Each row was made from one walk, in order. Every step used is in the known rows, and no mark comes twice. Write each row's walk.
Known rows:
masusa/fupusun/vadoz/mituv: [ 13.7 -58.4  40.3   1.6   3.7 -43.7  50.1  20.9 -39.3 -11.6  12.3  -6.1
  -5.4   2.0  18.1  29.1  33.2  50.0  -1.8 -12.8]
munu/fupusun/vadoz/mituv/masusa: [ 37.2 -23.4  36.4   6.8  18.7 -38.8  48.5  44.6 -32.2  32.0  29.9 -13.9
  -2.8   8.9  -4.6  45.3  39.9 -45.4 -52.2  -9.5]
fupusun/vadoz/rikes/munu/mituv/masusa: [  2.4 -41.0  54.9   4.1  24.0 -10.1  31.2  27.9 -37.3   1.8  25.0 -35.3
 -26.6  -2.4  10.2  43.3  59.6 -15.4  -2.8   6.6]
fupusun/vadoz/rikes/munu: [ -9.4 -31.6  53.0  -0.5  20.8 -12.1  28.1  27.0 -28.1  -7.6  29.1 -36.4
 -30.5  -1.4  15.3  42.9  47.9 -13.9   7.4   0.7]
mituv/masusa/fupusun/vadoz/rikes/munu: [ -0.6 -64.1  47.6   8.7  22.9 -17.1  35.6  15.8 -44.6  15.6   4.1   4.8
 -24.8 -14.6 -11.7  31.4  42.5  12.3   4.1  27.7]
rikes/munu/mituv/vadoz: [  5.0   4.5  57.9   6.4  18.5 -10.3  83.2  14.9 -41.2  -0.8  20.8 -28.0
 -28.4  -4.5   5.4  60.2  48.6  55.8  27.6  36.5]
fupusun/munu: [-18.4  -6.8  33.5  30.2  12.6   1.5  30.8  38.0 -38.2   9.9  46.7 -22.3
 -31.9   3.3  -1.1  24.5  46.1  37.7   6.0  -2.6]
fupusun/vadoz/mituv/masusa/rikes/munu/vagod: [  6.7 -52.1  47.9  11.1  15.1 -35.5  45.9  29.8 -46.2   0.0  20.1 -26.5
  -4.3  -2.4  15.5  42.6  55.9  11.5 -30.1   3.2]
munu/mituv/masusa: [ 29.2 -30.7  40.9  17.3  18.3 -10.7  50.0  26.9 -48.2  19.4  33.7 -22.1
 -18.0   3.2 -14.1  43.0  68.2 -12.2  -4.7  27.1]
vadoz/rikes/munu/mituv/masusa: [  2.4 -23.4  41.9  -2.7  23.6  -7.5  44.3  27.1 -37.6  -7.1  33.8 -20.8
 -54.8 -14.1  -4.5  55.9  33.9  -8.0  39.8  32.3]
mituv/vadoz/rikes/munu: [ -6.0  41.1  64.2   5.0  26.0  -5.2  34.1  17.2 -24.4 -16.8  27.4  -0.1
 -31.7 -15.4  -2.8  52.3  35.8 -42.6  42.9  63.7]
fupusun/munu/vagod: [-10.9   4.7  47.0  27.8   8.6  -1.1  49.1  38.2 -44.8   4.4  49.0 -27.5
 -30.8  -5.7  -5.7  37.8  53.2   7.6  -6.0  -6.3]
masusa/rikes/munu: [-28.5 -25.1  50.4   3.7   9.8 -15.6  63.8  21.1 -44.1  -8.3  26.6 -21.5
 -40.0 -27.2   1.5  42.0  25.3  86.3  44.5  32.0]
masusa/fupusun/vadoz/vagod: [ 11.3 -44.3  45.5  -0.9   1.6 -40.4  46.6  17.4 -34.9 -15.1  14.4 -18.7
 -13.9   2.1   9.1  39.6  38.4  24.5  12.5  -6.6]
mituv/masusa/rikes: [-10.4 -40.1  42.5  18.6  20.3 -10.5  27.8  23.4 -45.8  17.5  25.1   1.2
 -26.7 -21.1 -23.4  28.9  44.8  -3.0  10.3  50.2]
mituv/masusa/vagod: [ -5.5 -35.2  42.1  15.1  19.5 -26.9  34.3  22.0 -39.8  19.9  18.1  -6.8
 -31.5  -0.8 -29.2  33.4  44.0  -0.5  12.3  35.7]
fupusun/vadoz/mituv/masusa/vagod: [ 10.7 -52.6  38.2  12.4  15.6 -43.2  29.5  31.7 -38.5   3.1  20.8 -24.8
  -2.3  14.3  12.2  33.4  56.1   0.7 -29.1  -3.7]
mituv/masusa/rikes/vadoz/vagod: [ -1.1 -24.4  45.0  17.4  14.7 -17.7  37.7  15.7 -43.3  17.4  29.4 -15.8
 -24.9 -12.0 -16.2  33.2  38.4  -3.2  11.3  50.3]
fupusun/vadoz/vagod: [  6.3 -19.9  43.0   4.9   9.2 -32.7  25.7  27.9 -24.4 -11.5  34.5 -49.5
 -13.8  16.7  11.3  52.5  60.9 -42.5  -6.3  -2.4]
mituv/masusa: [ -1.2 -33.1  34.7  18.3  24.2  -9.5  24.4  20.5 -34.5  23.1  27.7  -0.9
 -25.7  -3.5 -24.0  35.3  48.3 -35.9   0.8  43.6]

Write each row's walk:
[ 10.6 -48.1  19.4  13.1  14.1 -41.9  34.9  33.1 -44.6  -2.8  30.3   2.2
 -16.3  -4.7  -0.8  38.5  31.3  12.0  -1.7  32.1]  vadoz/mituv/masusa/rikes
[  7.0 -50.6  51.9   6.1  18.5 -15.4  81.3  15.8 -51.5  13.5   8.8 -27.7
 -27.6  -5.8   3.5  50.7  51.2  79.0  10.0  16.9]  rikes/munu/mituv/masusa/fupusun/vadoz
[  2.3 -18.3  49.8  -1.3  19.7 -20.7  78.5  27.0 -31.6  21.0  20.4 -30.0
 -30.2  -1.9   1.7  57.4  30.5  38.5  -5.6   0.9]  rikes/munu/fupusun/vadoz
[ 30.8  25.9  59.8  10.2  18.2  -8.1  46.1  27.4 -38.8  -7.5  39.6 -18.2
 -17.1  -2.6  -1.4  50.3  63.0 -42.5  19.0  40.1]  munu/mituv/vadoz/rikes
[  9.5 -31.3  42.3   1.6  22.4 -29.6  75.8  29.9 -37.3  24.1  15.7 -21.2
 -24.9  -1.5   1.2  57.4  30.1  35.1 -17.2   6.0]  rikes/munu/fupusun/vadoz/mituv/masusa
[-11.5  -7.3  55.0  -1.4  12.2 -16.5  86.9  14.5 -36.4  -7.0  27.6 -32.3
 -41.7 -13.1  -1.9  67.9  33.6  32.2  23.6  20.6]  rikes/munu/vagod
[ -2.5  49.5  70.5   3.6  23.8  -6.9  42.8  17.2 -27.7 -18.9  28.7  -3.0
 -31.1 -19.9  -4.6  58.4  39.5 -57.4  36.6  62.5]  mituv/vadoz/rikes/munu/vagod
[  9.0 -45.2  28.3   9.7  13.5 -42.8  54.2  30.1 -50.0  -5.5  26.2  -2.7
 -20.6 -12.1   0.0  49.9  30.6  23.5  -2.1  31.7]  vadoz/mituv/masusa/rikes/munu/vagod
[-14.4 -38.7  52.0  14.1  20.1 -11.4  52.6  19.7 -51.8  15.0  18.5  -5.2
 -33.1 -29.2 -21.6  42.0  42.9  21.1  13.1  51.1]  mituv/masusa/rikes/munu/vagod
[  4.0 -34.3  45.4   7.5  20.6 -10.7  78.3  17.4 -46.8  12.8  19.4 -28.5
 -36.0  -4.4  -3.3  57.0  48.3  60.4  17.7  29.1]  rikes/munu/mituv/masusa
[  2.6 -21.0  45.2   2.4  14.8 -13.2  84.6  18.8 -41.8   1.8  26.2 -37.7
 -37.2  -0.9   5.5  59.3  43.2  71.7  27.4  17.6]  rikes/munu/mituv
[ -1.0  -9.3  44.9   9.3   1.2 -29.8  59.4  18.3 -40.7  -6.3  42.7 -26.8
 -18.7  -8.5  14.5  27.3  18.1  58.4  20.8  22.3]  masusa/rikes/vadoz/mituv
[  0.0  -5.8  40.2 -10.2  22.0 -14.5  47.5  32.8 -26.1  -3.2  37.6 -15.7
 -57.4 -14.5  -7.7  60.0  13.2 -22.9  34.8  20.6]  vadoz/rikes/munu/fupusun
[  3.3 -22.2  40.4  35.3  14.6  -3.9  44.9  41.2 -58.1  23.4  36.4 -27.1
 -27.6   4.6  -9.1  25.9  65.7  54.9  -4.5  -2.2]  fupusun/munu/mituv/masusa/vagod
[ -8.9 -19.3  53.4  -0.7   8.8 -29.6  69.9  30.8 -43.9  -0.5  24.7 -30.0
 -33.0 -22.5   0.7  53.2  26.9  59.1  20.4  17.2]  masusa/rikes/munu/fupusun/vadoz/vagod
[ -6.8 -30.1  49.7   1.5  10.4 -31.5  72.0  33.2 -46.9   2.7  23.5 -21.1
 -27.1 -22.4   7.0  45.4  22.7  75.7  11.4  12.2]  masusa/rikes/munu/fupusun/vadoz/mituv
[ 15.4 -46.1  22.2   9.0  16.2 -45.4  52.4  35.4 -46.7   7.7  25.1   2.2
 -20.1  -8.4  -2.5  46.1  23.2  26.3  -8.1  27.5]  vadoz/mituv/masusa/rikes/munu/fupusun
[  0.5 -24.3  45.4  -4.3  21.5 -16.1  48.4  27.6 -40.1  -8.5  29.4 -23.4
 -57.4 -12.7  -7.1  55.8  31.3   8.2  46.2  28.1]  vadoz/rikes/munu/mituv/masusa/vagod
